What can hang from each mark:
dekik: dotek faku nizet
nizet: dekik pobi
kevet: gezo guri
gezo: faku kevet pobi
dotek: dekik
faku: dekik gezo
zaze: kobu pobi
kobu: zaze
pobi: nizet zaze

Each row was made from one small tree. Brackets hold a mark, then the marks that hang from it, in alphabetical order. Every link used is in the known rows. Write each row's tree.
Known rows:
{faku {dekik nizet} gezo}: [ -1.5 -18.2 -19.0   6.7   7.0  14.4  -3.9 -11.0  -2.5   2.0 -39.4  21.1
 -32.1 -21.3   9.1  17.3 -13.8  18.0  -8.8   1.4  -5.9  17.9 -14.5   7.3]
{zaze pobi}: [ -2.8  -4.3   7.9 -18.6 -23.0  12.0 -12.8 -15.6 -15.9  -0.9   7.9 -20.2
   8.2  -9.8   2.0  12.4  22.7  18.9 -15.4 -25.7   7.1  20.1   7.4   6.8]
{nizet {dekik dotek {faku gezo}} {pobi {zaze kobu}}}: [  4.2 -31.1 -13.8 -10.0   7.0  30.2  -9.7   2.4 -17.9  -6.7  24.2 -18.3
  67.1 -23.7  21.5  -5.0 -44.6  74.9   3.4  -5.4   7.3   3.9   5.3   7.1]
{pobi {nizet {dekik dotek {faku {gezo kevet}}}} {zaze kobu}}: [  2.0  -5.4  -7.6   5.8   0.3  -2.2  -8.1  22.2  -1.1  -7.0  10.4 -19.1
  43.2 -16.1  18.1 -16.0 -25.1  23.1  -8.8  13.5   9.0 -13.9   2.7  13.9]
{kevet {gezo {faku {dekik dotek nizet}} pobi} guri}: [-10.0  -2.2  18.3  -7.1  62.9 -10.6  24.8 -31.2  12.2   7.1 -17.1  22.2
 -73.7   4.9 -25.9   1.1 -21.3 -43.6  12.0   9.6 -14.4 -20.3  -4.4 -12.5]
{faku dekik {gezo {kevet guri} pobi}}: [ 11.1  -0.5 -11.6  36.9 -27.0  -2.6   8.1  -4.1   3.1  -7.5 -64.3  63.2
 -54.0  -8.9 -12.0   4.4  13.9 -39.1   0.1  16.2 -22.1 -14.9  -5.4   1.4]
{zaze kobu {pobi {nizet {dekik faku}}}}: [  8.7 -16.7  12.6  -5.6 -11.6  38.9 -16.8  -3.2 -12.5   3.9  50.6 -27.7
  49.2  -3.7   9.6 -16.7 -10.2  18.5  -5.7 -26.1  30.4  -5.1   5.9  -5.8]
{gezo {faku {dekik dotek nizet}} kevet pobi}: [ 16.3   3.0  -7.6 -22.5  82.6 -27.9  19.9   3.8  11.7  16.1  -3.1   0.7
 -33.2   7.8 -16.0   1.0  -9.4 -44.4   4.3  11.9  -9.2 -31.1   2.9   0.7]
{kobu zaze}: [ -8.0 -12.0  -0.5 -49.2 -37.7   0.4 -10.9 -11.9  -6.6  -3.4 -16.2 -29.9
  15.8 -29.0  10.5  -8.0  26.7  29.6  -8.6 -19.0  -3.1  10.1   9.2  20.6]
{kevet {gezo faku {pobi nizet {zaze kobu}}}}: [ -5.2  31.6   7.9  -7.3  -3.2 -25.7  -1.1  11.1   1.8  -3.3  81.6 -45.1
  -1.7  33.5   9.1  -1.1  -0.3 -38.1  23.2 -13.2  24.2 -10.3  11.5 -29.0]
{pobi zaze}: [-11.1   6.5  -3.8 -33.6 -42.8 -17.5 -10.7  -3.7  -9.2  -3.8  12.0 -36.3
  22.6 -18.5  13.1  10.8  21.7  24.2 -11.3 -14.3   4.1  29.3  -3.6   4.9]
{zaze {pobi nizet}}: [ -2.7   8.5   4.6  -4.7 -12.1  15.8 -12.3   0.2  -7.8   2.8  10.2 -22.1
  16.3  11.8   7.3  19.2  25.2   8.7 -12.5 -29.2  13.1  18.8   5.4  -1.8]
{pobi {nizet {dekik {faku {gezo {kevet guri}}}}} {zaze kobu}}: [  2.7  -0.3   4.2  41.5 -65.0  11.4 -12.6   6.1   1.2 -11.9  -2.8  21.8
  22.5 -14.1   7.4 -29.4  -2.6   7.5  -6.2  15.9   5.1  -4.0  -9.8   9.7]
{pobi nizet {zaze kobu}}: [-10.9  16.1  -9.6 -14.7 -27.6 -18.1 -16.8   9.4  -3.4  -1.9  38.7 -63.5
  35.5  -4.1  27.3   7.8  20.6  16.5  -3.0 -29.5  23.1  19.3   1.3  -3.5]
{faku {dekik dotek {nizet pobi}} {gezo kevet}}: [ 11.9 -22.1 -27.6  13.1  61.3  19.3   4.5   2.6   1.8   3.9 -53.7  32.2
  -6.5  -4.8   1.7  13.7 -18.0  33.0  -5.1   5.2 -21.2  10.3  -4.1   7.3]
{pobi {nizet {dekik faku}} zaze}: [  1.5  -3.5   4.5 -20.3 -31.2  13.2  -9.4   7.6  -4.0   3.0  27.1 -22.7
  59.5  -7.6  12.1  -7.7  -8.4  21.6  -4.5  -3.8  16.1  13.1 -13.3  -9.1]
{dotek {dekik faku {nizet {pobi zaze}}}}: [-10.5 -35.2  -7.7  20.0   7.9  30.1 -10.2  17.2 -13.6  10.8   1.9 -17.2
  31.6  -7.0   6.7   7.9 -13.4  72.2   0.3  -8.0  16.9  51.2  -5.9 -17.4]
{nizet {dekik dotek {faku {gezo kevet}}} {pobi {zaze kobu}}}: [ 11.4 -23.3 -14.2   1.5   3.1  20.4  -9.0  14.4 -12.5  -8.4  15.2  -4.4
  62.2 -20.8  14.0 -19.0 -32.0  57.1   0.3   7.2  -0.8  -2.5   8.0   9.0]
{zaze kobu {pobi {nizet {dekik dotek {faku {gezo kevet}}}}}}: [ 10.5 -15.5   2.7  18.8  17.0  27.0 -10.9  10.0  -7.6  -4.2   4.9   1.6
  29.1  -7.9   6.9 -16.4 -24.3  19.1 -14.8   1.4  12.5 -23.6  13.8  17.4]
{dotek {dekik nizet}}: [-17.5 -27.6   2.3 -18.6  -6.3   4.5  -2.8  -6.1  -1.4   8.9 -20.6 -15.5
  -9.5 -16.5  -2.5  11.3  11.4  33.2 -16.6  -7.5   1.0  36.3  -8.5  21.2]
{kevet {gezo faku {pobi nizet zaze}} guri}: [-13.4  36.2  22.1  10.8 -27.3 -18.2   8.9  -4.8   8.0  -4.6  29.5   5.0
 -26.3  35.0 -10.6   5.8  13.8 -47.3  17.9   4.4   2.6  -1.0  -2.3 -26.2]
{dekik dotek faku nizet}: [-20.0 -28.0   6.3 -20.8  65.3   2.2   0.8 -14.7  -5.8   4.9 -24.0 -28.8
 -12.5 -30.6  -6.2 -10.3  -7.5  41.8 -10.0  -6.7   2.0   7.0  -4.3   3.3]
{gezo {faku {dekik dotek}} {kevet guri} {pobi nizet zaze}}: [ 14.0  36.2  -5.4   6.0  26.3 -41.9  17.4  15.1  16.2   7.9 -13.9   7.3
 -12.3  19.0  -6.5  11.6   4.7 -63.8   2.3  18.3  -7.0 -28.2   3.0  -7.6]

Which tree is each row?
[ -2.6  17.8   7.8  21.1 -19.8  -7.3   6.9   3.8  12.6  -0.6 -27.5  19.0
 -19.1  19.6 -17.5  -1.7  51.2 -37.7   3.5  -7.6 -10.2  -5.7  -3.6  -4.8]
{gezo {kevet guri} {pobi nizet}}
[ -9.3 -13.2  -1.5  66.5 -50.2  -1.6  -0.2  24.5  -7.6  -8.8 -52.5  39.9
 -32.1 -15.2 -11.1  -1.3   3.6   0.1  -1.8  34.0  -2.5   8.2   1.5   2.4]
{dotek {dekik {faku {gezo {kevet guri} {pobi zaze}}}}}
[-10.8  24.5  29.4   3.6  -9.4  -7.3  14.9 -19.7  10.5  -5.1  10.2  25.8
 -47.0  32.5 -21.8  -5.1  17.9 -55.8  17.9   2.6  -7.5 -17.3  -1.4 -18.2]
{kevet {gezo faku {pobi nizet}} guri}
[ 15.6   9.2   4.6  13.5  16.4 -15.1  14.8 -10.7  14.1  10.9 -14.7  43.9
 -55.1  10.4 -26.3 -10.7  12.6 -58.5   7.8  14.7 -11.8 -19.5  -8.1  -4.7]
{gezo {faku {dekik nizet}} {kevet guri} pobi}
[ 12.3  25.2 -20.0 -26.4  55.1 -41.9   6.7  20.1   3.7  10.7  44.9 -57.3
  15.5  13.8  20.3  20.8 -21.8 -38.2  13.1 -10.9  23.1 -30.9  13.5 -14.4]
{gezo {faku {dekik dotek}} {pobi nizet {zaze kobu}}}
[ -7.1  22.5  13.1 -23.9 -16.1 -27.2   5.2   0.0  -4.4  -5.4  53.2 -17.8
 -16.0  18.7  -5.5   2.9   0.3 -29.7  16.6   3.7   4.2  -1.9   6.6 -22.7]
{kevet {gezo faku {pobi zaze}}}
[ 21.7  32.9 -20.0 -13.4  50.4 -52.0   7.6  30.7   9.0   9.2  37.3 -39.4
  10.6  17.4  12.3   6.8  -9.0 -55.2   9.1   1.3  15.2 -36.8  15.4 -12.6]
{gezo {faku {dekik dotek}} kevet {pobi nizet {zaze kobu}}}
[  5.9 -11.9   3.6 -33.3  75.8   5.1  13.9 -24.0   3.3   6.9   4.1  13.9
 -18.2   6.4  -6.7   1.9 -35.6   5.5   7.5  -0.8 -14.0   0.1  -0.6 -17.7]
{kevet {gezo {faku {dekik dotek {nizet pobi}}}}}
[-13.8  23.0  25.1  -3.0 -39.5 -21.2   8.0 -17.6   0.8  -8.2  26.8   7.3
 -35.4  14.9 -16.2  -1.6  11.9 -36.6  14.2   8.2  -4.7   0.0   0.6 -15.7]
{kevet {gezo faku {pobi zaze}} guri}
[  3.3   3.7   8.2  12.3  -4.8  11.2   4.0 -25.5   3.2   2.5  13.2  30.4
 -19.6  11.0  -6.7   2.1 -17.2  -1.1  11.3   2.5  -7.4  27.9 -13.1 -28.8]
{kevet {gezo {faku {dekik {nizet {pobi zaze}}}}} guri}
[ 11.1  13.9 -14.4  16.5 -41.6   9.4  -1.3  36.1   7.6   0.6  18.0  10.6
  39.2  28.3   6.8  16.8   5.9  -9.3   5.3   7.5   0.2   5.0  -6.0   6.0]
{faku {gezo kevet {pobi {nizet dekik} zaze}}}
[ 12.0  -1.7  -2.3 -34.1  23.3 -12.7   3.6 -21.5   2.8  10.3   7.5   7.7
 -24.2  -9.7  -1.8  -1.4 -10.4 -16.6  -5.2   4.5  -1.9  -0.7  -9.8   1.9]
{gezo {faku {dekik nizet}}}
[ -7.1 -19.7 -19.0  41.7  49.8  18.5  -5.6  20.2  -9.2  -1.5 -26.0   3.3
  14.8  -6.4   3.5  -1.1 -18.9  65.6  -0.6   9.1  -3.8  26.1  -0.3  -6.8]
{dekik dotek {faku {gezo kevet}} {nizet {pobi zaze}}}
[ -1.0  -6.6   6.8 -62.9  11.3   4.3   5.7 -11.2   8.0   5.4  -1.7 -23.9
  45.0  -5.9   4.3   9.2   0.7  15.2 -15.0 -12.4  -8.0  -3.2  -7.6  25.7]
{pobi {nizet {dekik dotek}}}
[  7.3 -13.8 -38.1  25.3  45.5   5.9  -7.6  18.1  -2.4   3.0 -10.1 -13.7
  17.3  -9.5  22.1  13.8 -24.7  43.5  -0.7  -6.6   1.2  19.0   3.2   1.2]
{faku {dekik dotek {nizet {pobi {zaze kobu}}}} {gezo kevet}}
[ 20.0  20.6  21.6 -12.8 -33.1  -3.8  15.1  -7.1  19.3   6.1  21.3  43.2
   5.5  31.5 -24.9 -17.8  24.9 -60.5   6.1  14.5 -15.1 -32.2  -6.7  12.4]
{gezo faku {kevet guri} {pobi {nizet dekik}}}
[ -9.8  12.0  31.2 -13.1 -19.1 -11.7  14.5 -32.0   2.7  -9.1   8.8  29.1
 -55.1  11.1 -26.6 -13.4  15.0 -47.1  15.2   6.0 -14.4 -18.3   1.3 -10.6]
{kevet {gezo faku pobi} guri}
[  2.0   1.4 -10.9  14.2 -17.1  -5.3   1.7  13.2  -2.7  -9.3 -24.5  25.8
 -26.1   4.5  -7.7   4.7  22.3 -10.7   3.6   6.6 -13.7  -7.6   3.4   7.9]
{faku {gezo kevet pobi}}
[  4.0  12.5  -5.1  40.1 -61.7   8.4  -4.3  17.3  10.2  -4.4  17.1   8.3
  21.2  18.2   5.9   0.3  13.6 -15.4   7.8   2.4   3.6  -2.2  -5.0  11.8]
{faku {gezo {kevet guri} {pobi {nizet dekik} {zaze kobu}}}}
[-19.0 -21.6   8.3  40.6  28.5   6.9   3.7 -17.0   1.2  -8.5 -78.5  38.3
 -53.1 -32.1 -19.5 -22.9   0.3  23.9 -14.9  24.3 -20.7  -0.2  -8.5  19.1]
{dekik dotek {faku {gezo {kevet guri}}} nizet}
[ -0.3 -28.5   1.8  -1.0   6.7  52.5 -10.9   6.8 -10.6   1.1 -22.0  -8.0
  43.3 -12.6  14.1   0.1 -32.1  50.8 -12.1  -3.8  10.3 -10.7  16.6  21.6]
{kobu {zaze {pobi {nizet {dekik dotek {faku gezo}}}}}}
[ -4.8  -0.5   0.3 -10.2 -25.3  26.1 -18.5   5.9  -7.6   4.3  -3.0 -37.9
  29.6   4.4  15.7  10.9  26.4  25.4  -9.4 -35.2  17.1  16.2  17.9   7.1]
{kobu {zaze {pobi nizet}}}
[ -7.2   1.8   6.3  18.7 -60.7  -5.1  -3.1 -20.9   0.3 -18.0 -63.5  51.3
 -39.5 -22.2 -11.7 -10.4  33.6  -1.4 -17.6  18.8 -29.7   3.7  -6.9  27.8]
{faku {gezo {kevet guri}}}
